Known rows, with every way that one mark hangs from another
[pepa fifip [kamev [durofid suse] rekir]]: [-10.6  -7.0  -4.6 -63.2  27.8  34.3 -19.1  -9.7  -1.0 -26.2  27.6  -5.4
   9.8 -47.0  11.6 -11.8 -13.4  24.1 -14.5  47.3  16.7  -3.2  17.9  14.0
  15.7]
[detes [nuti sipin]]: [ 32.3   1.5  -3.2   9.3 -18.5  10.8  -6.1   3.8  18.1 -11.9  -8.4  -6.0
  -5.9  -7.8   7.8  11.3  18.4  -7.2  -3.1 -16.5   5.3  23.8   4.1  16.1
  -4.0]
[kamev detes pepa]: [ -1.4  -6.2  -1.6 -12.1   0.6  -6.2 -11.1  -0.9   8.7   2.1  11.5 -12.0
   8.9 -29.8   3.7   3.2  12.6   8.6 -18.8  21.2  21.2  17.2   3.1  -0.8
   8.9]
[sipin [kabe fifip]]: [ -1.2 -17.1   2.4 -22.6   9.3  -2.5  10.2   4.9  -2.3  -0.3 -15.0  19.0
  27.7   1.7   5.3  13.9   2.7   2.9   9.5 -20.0  23.2  33.9  -9.0   7.7
   6.0]
[durofid [kamev detes rekir]]: [-13.4 -12.9   0.5  -5.8  -8.8  19.6 -16.0  -2.5  24.0 -19.3  20.4  -6.2
  13.4 -34.1  18.3  11.7  -0.6  14.3 -17.4  15.9  12.0  20.4  12.1  11.6
  -2.3]
[durofid suse]: [ -3.1  -8.3 -11.8  -6.7  -2.0  12.0  -5.9   5.0 -23.1   0.3  -8.7  12.9
   9.0   5.4   2.7  -5.6  -7.4  13.1  17.4  -3.0 -21.3   5.5   1.1  -2.4
  -0.7]
[nuti detes sipin]: [ 48.8  -3.4  -3.7  10.6  -4.0   0.8 -11.5   6.5   6.7  -8.6 -13.7 -19.9
  -7.1  -6.6   0.1   2.1   5.3   4.6  -9.5  10.1  26.6  26.4  11.9  -8.7
   6.0]
[durofid [kamev pepa] [suse gobin]]: [ -6.4 -32.9 -22.8 -18.3  -2.2  12.8 -21.3  13.8 -43.9  12.5   5.1  24.0
  -1.5   5.2   5.6  19.1   5.0  31.1  23.4 -26.2 -16.9  24.8 -12.2  -7.2
  -4.3]
[nuti detes [sipin [kabe fifip]]]: [ 47.5 -20.9  -0.6 -12.5   5.7  -1.7  -1.3  10.0   4.2  -8.9 -29.0  -0.2
  20.5  -5.5   5.3  16.3   8.4   8.1  -0.2 -11.1  47.5  62.3   3.1  -1.0
  10.4]
[kamev detes durofid [pepa fifip]]: [ -8.4   9.3  -4.8 -38.7  11.2  -2.0 -16.9 -13.5  19.2 -12.6  28.3 -25.6
   9.6 -55.0   6.7   6.2   6.8  13.1 -36.4  46.3  38.2  10.3  13.8   3.3
  10.9]
[nuti detes]: [19.9 -2.6 -4.8  6.4  0.0  3.2 -0.6  2.5  1.7 -5.2 -7.3 -6.0 -2.9  0.1
  0.2  0.7 -6.8  2.3 -5.2  4.1 18.5 10.5  6.3 -9.0  7.7]
[kamev durofid pepa rekir]: [  2.8 -12.5 -14.0  -3.7  -7.3   6.4 -19.8  -8.8  14.3  -7.7  21.7 -11.2
  12.1 -58.2  13.0   7.0  27.6  10.4 -33.3  35.2  30.5  12.3  16.0  29.2
  12.7]
[kamev rekir]: [  1.1  -4.0  -6.3  -7.5  -3.8   8.6  -8.2  -1.6  15.3  -9.1  12.4  -4.3
   2.5 -24.2   6.5   0.4  11.0   4.9 -12.2   9.6  10.8   4.1   8.5  16.6
   4.6]
[kamev [detes nuti] [durofid [suse napaku]] rekir]: [  0.3 -14.1 -36.2  -4.8 -19.1  78.8 -25.4 -17.9  25.8 -26.4  40.2 -11.8
  19.3 -70.5  34.3   4.2  -0.9  10.5 -21.5 -12.2  30.7  40.4  18.7  21.8
  15.1]
[vodok [sipin [kabe fifip]]]: [ 13.8 -17.7   1.6 -26.7  10.1 -32.4  -1.9   4.0 -15.6  -0.1 -21.5  14.2
  16.9   4.0   1.5  18.9  24.4   9.9   5.0 -33.2  25.0  31.8  -2.2  11.5
  12.0]
[pepa fifip [kamev [durofid [suse gobin]] rekir]]: [ -8.9 -12.3 -22.1 -68.2  36.3  40.1 -23.5 -16.0  -8.8 -24.2  45.4   2.3
 -12.2 -48.9   6.7  -4.7 -18.5  26.0 -10.5  14.9  28.3   2.9   6.7   3.7
  16.9]
[nuti [sipin kabe]]: [ 29.6  -0.5   3.5  -3.1   1.1   0.0  -7.4   4.3   5.9   2.4 -13.9   6.7
  27.6  -2.9   2.3  11.9  22.9   2.4   3.1   3.5  10.0  30.4   1.2   5.7
  -3.4]
[pepa fifip kamev]: [ -7.2   6.4  16.6 -61.8  33.7   0.4  -1.0   1.0   1.5 -12.2  13.2 -10.1
  -8.2  -2.0  -5.1  -8.8 -14.4   6.8  -6.7  28.5  16.6 -11.3  -1.4  -5.3
  10.0]
[durofid [kamev [detes [nuti sipin]] rekir] [suse gobin]]: [ 17.4 -24.6 -32.0  -7.5 -21.1  47.6 -32.2   1.9  12.2 -25.8  22.7   7.4
  -4.9 -40.9  24.2  24.0   4.3  21.5   1.4 -37.3   4.9  55.6   6.5  11.8
  -6.2]
[detes [nuti [sipin kabe]]]: [ 34.7   1.7  -0.8  -0.2 -14.8  14.1  -2.9   3.1  20.2  -6.4 -12.8  13.2
  26.9  -6.6   8.4  20.0  29.0  -8.9   5.2 -17.4   6.9  37.7  -0.3  21.5
  -4.2]
[detes nuti]: [  4.5   1.9  -4.3   4.9 -15.6  13.8   4.7  -1.1  14.9  -8.4   1.3   8.0
  -1.8  -2.2   6.9   8.4   5.3  -9.6   0.3 -21.1  -5.0   8.5  -1.9  15.5
  -1.5]
[durofid [kamev detes] suse]: [-16.9 -15.7  -3.6  -6.5  -6.7  25.4 -13.8   5.7 -16.2  -7.6  -0.7  10.0
  18.6  -4.6  18.1   7.2 -19.5  26.2  14.1   3.0 -20.5  22.1   4.7  -8.4
  -7.1]
[nuti detes [sipin kabe]]: [ 50.5  -3.4  -0.1   2.3  -1.1   1.0  -7.2   6.5   9.2  -3.6 -20.9  -1.0
  25.6  -3.9   1.9  11.5  15.8   4.3  -2.2   7.9  28.7  40.1   6.5  -2.3
   6.0]

Rows
[ -0.3 -36.0 -21.4 -23.5 -12.1  43.4 -29.4  14.6 -20.4   3.7  10.2   0.0
  20.6 -20.6  23.5  12.3  21.3  33.5   3.8  -0.8   4.8  38.3   6.4  16.5
   2.3] -> [durofid [kamev pepa rekir] [suse napaku]]
[ -5.7   1.9  11.8 -68.4  31.4   7.8  -9.1  -2.0  19.1 -22.6  25.0 -13.6
  -6.6 -25.9  -0.4  -9.7  -3.9   8.0 -19.8  38.3  27.7  -8.1   6.7  11.3
  13.3] -> [pepa fifip [kamev rekir]]
[-10.7 -18.4   6.5  -7.7  -7.0  -1.1 -15.5   5.6   1.2   0.1   7.4  -5.8
  13.8 -18.5  12.4  16.6   9.3  18.5 -11.3  19.6   8.5  25.8   2.7   1.0
  -1.5] -> [durofid [kamev detes pepa]]
[ -6.2  -0.9 -27.7 -47.1 -10.3  32.9 -24.8 -11.5  26.6 -32.4  31.7 -10.0
  17.0 -76.4  23.0   9.8  13.2  21.5 -30.8  31.2  24.7  28.4  19.6  31.8
  13.5] -> [kamev [detes nuti] [durofid suse] [pepa fifip] rekir]
[  8.2 -31.0 -50.0 -20.5   2.0  53.8 -36.1  -9.5 -16.6   0.1  45.6  -5.1
   0.4 -58.4  15.9   8.7  17.3  26.2 -14.4 -18.8  37.9  34.7   4.7   9.0
  17.6] -> [kamev [durofid [suse gobin napaku]] pepa rekir]
[ -0.7 -17.2 -19.5  -3.1  -6.8  13.0 -17.3  -2.6 -25.8   4.5   3.6   6.1
  19.2 -28.8  11.0   3.4  10.7  21.8  -0.7  22.3  -0.7  13.6   7.7  10.7
   8.7] -> [kamev [durofid suse] pepa]
[-11.9   7.8  17.7 -65.1  36.5   5.8  -6.7  -6.8  16.2 -21.3  25.6 -18.8
  -4.3 -22.8   0.4 -10.9 -21.9   8.2 -18.5  38.0  29.1  -2.4   3.2 -11.9
  13.4] -> [pepa fifip [kamev detes]]
[ -9.0  -9.0 -38.5 -56.9  13.2  24.7 -35.2 -15.0   5.0 -19.6  50.6  -8.9
   0.2 -77.3  10.2   6.2   5.1  31.2 -26.6  18.8  37.5  24.6  11.9   4.5
  14.9] -> [kamev detes [durofid [suse gobin]] [pepa fifip] rekir]
[  0.5 -22.3 -29.0 -25.6  15.9  82.1 -24.7 -21.1  -4.8 -17.5  52.4  -1.4
  -5.8 -50.8  21.5   0.5 -25.1  12.2  -6.8 -35.1  39.7  36.9  -2.5  -8.1
  23.8] -> [pepa [kamev [detes nuti] [durofid [suse gobin napaku]]]]
[-12.7   4.5   6.8 -59.7  32.5  25.9 -19.7 -21.7  37.1 -36.5  48.4 -29.3
   5.4 -72.1  12.2  -9.4 -13.9  13.7 -44.0  61.7  51.3   3.3  22.4  11.5
  21.2] -> [pepa fifip [kamev detes durofid rekir]]
[ -2.4 -27.2 -36.8 -66.9   8.2  41.0 -35.1  12.2 -20.0  -2.5  36.0  -0.4
  -6.0 -23.2  11.3  21.4  13.9  36.9   3.6 -23.2  23.5  35.5  -2.5   1.2
   0.0] -> [durofid [kamev [pepa fifip] rekir] [suse gobin napaku]]
[ -2.7 -10.7 -42.2 -55.4  18.9  44.7 -34.1 -14.1 -11.5  -4.6  52.0 -17.0
  -3.1 -56.2   8.5   8.7  -4.3  28.1 -16.6  -8.8  46.0  32.9   1.7 -17.1
  15.0] -> [kamev detes [durofid [suse gobin napaku]] [pepa fifip]]
[ 30.8 -15.1  -1.3 -13.3  -9.3   6.9   3.9   7.0  14.8 -12.1 -19.3  13.9
  21.2  -6.3  13.1  24.8  22.5  -3.9   5.0 -36.4  28.2  59.1  -4.1  22.6
   0.7] -> [detes [nuti [sipin [kabe fifip]]]]
[ -3.7 -23.1 -30.0 -60.4  12.6  34.9 -27.5  13.6 -37.2   6.9  25.0   3.5
  -8.2   1.4   4.2  21.9   4.0  34.6  15.4 -34.6  11.7  33.1 -10.6 -14.9
  -4.2] -> [durofid [kamev [pepa fifip]] [suse gobin napaku]]
[ 18.6   9.8   8.5 -44.9  16.7  27.8 -17.2 -17.6  38.2 -37.4  29.2 -29.4
  -4.9 -56.3  14.7   2.8  -5.6   1.9 -34.3  33.9  45.3  21.7  18.4   8.5
  13.6] -> [pepa fifip [kamev [detes [nuti sipin]] durofid]]
[  0.4   3.1  -6.6 -53.0   7.0 -10.9 -13.9   3.7  17.5 -11.1  16.9 -16.7
   1.6 -32.8  -0.6   5.6  27.0  11.8 -23.7  33.9  24.8   3.8   8.2  18.8
   6.7] -> [kamev [pepa fifip] rekir]
[ -9.6  -4.9  -4.0 -49.1 -13.6  11.8 -18.4   3.4  39.2 -27.3  27.5 -11.5
   9.8 -45.7  20.1  25.4  20.1  12.9 -27.3  17.9  23.6  31.9   9.5  29.3
  -0.8] -> [durofid [kamev [detes nuti] [pepa fifip] rekir]]
[ -4.4 -25.2 -12.2  -6.7  -5.7  47.5 -16.0  11.4 -31.5   5.7   0.8   7.3
  14.3  14.1  17.7   9.8  -8.9  23.0  23.5 -24.9 -12.5  26.7   0.6  -6.5
  -5.8] -> [durofid kamev [suse napaku]]
[ -3.5 -28.9 -40.5 -16.8 -15.9  76.8 -27.7  -2.4   7.9 -18.5  42.4   6.7
  -1.0 -37.2  28.9  22.1  -6.2  19.8   3.3 -59.8  17.2  53.2  -1.0   6.0
   1.9] -> [durofid [kamev [detes nuti] rekir] [suse gobin napaku]]
[ -3.3  10.0  -9.8 -33.6  -5.2  10.6 -12.6 -15.6  33.7 -23.1  29.6 -18.4
   8.0 -57.8  13.2  14.3  12.2   1.8 -35.4  23.6  34.5  17.5  11.5  17.2
  10.2] -> [kamev [detes nuti] durofid [pepa fifip]]
[ 15.2  -9.4  -8.4 -42.5 -16.3  16.0 -26.5  13.2   2.7 -18.0  -1.1  -6.1
  11.1 -22.6  18.6  23.9  15.1  25.5  -1.2   9.0  -0.1  47.6  10.3  11.2
  -7.8] -> [durofid [kamev [detes [nuti sipin]] [pepa fifip]] suse]
[-12.5 -11.8 -15.2 -54.9 -16.5  26.3 -23.7   8.2  15.9 -26.3  17.3   1.6
  18.0 -40.3  24.8  19.2  11.7  28.8  -8.3  15.4   1.4  37.0  11.0  27.5
  -0.5] -> [durofid [kamev [detes nuti] [pepa fifip] rekir] suse]
[ -6.7  -7.9   1.3 -52.4   0.0  -3.5 -18.4  10.5  10.5 -11.9  14.3  -9.2
   8.0 -22.9   8.6  19.5  22.3  22.9 -16.0  31.3  14.1  14.2   7.8  21.3
  -3.6] -> [durofid [kamev [pepa fifip] rekir]]
[-10.1 -24.3 -20.0  -9.0   0.4  25.8 -15.1   6.0 -36.6   3.1   5.9  27.8
  -5.6  13.5   7.4  15.1 -15.7  24.4  30.3 -39.4 -22.4  18.9 -10.9 -14.8
  -9.9] -> [durofid kamev [suse gobin]]
[ -6.6 -21.4 -28.2 -28.8  10.3  60.5 -24.4 -23.1  12.1 -32.0  50.6   7.0
  -3.7 -71.7  22.4   1.6 -19.4  15.8 -16.9  -7.4  29.7  26.4   8.1  14.0
  24.1] -> [pepa [kamev [detes nuti] [durofid [suse gobin]] rekir]]
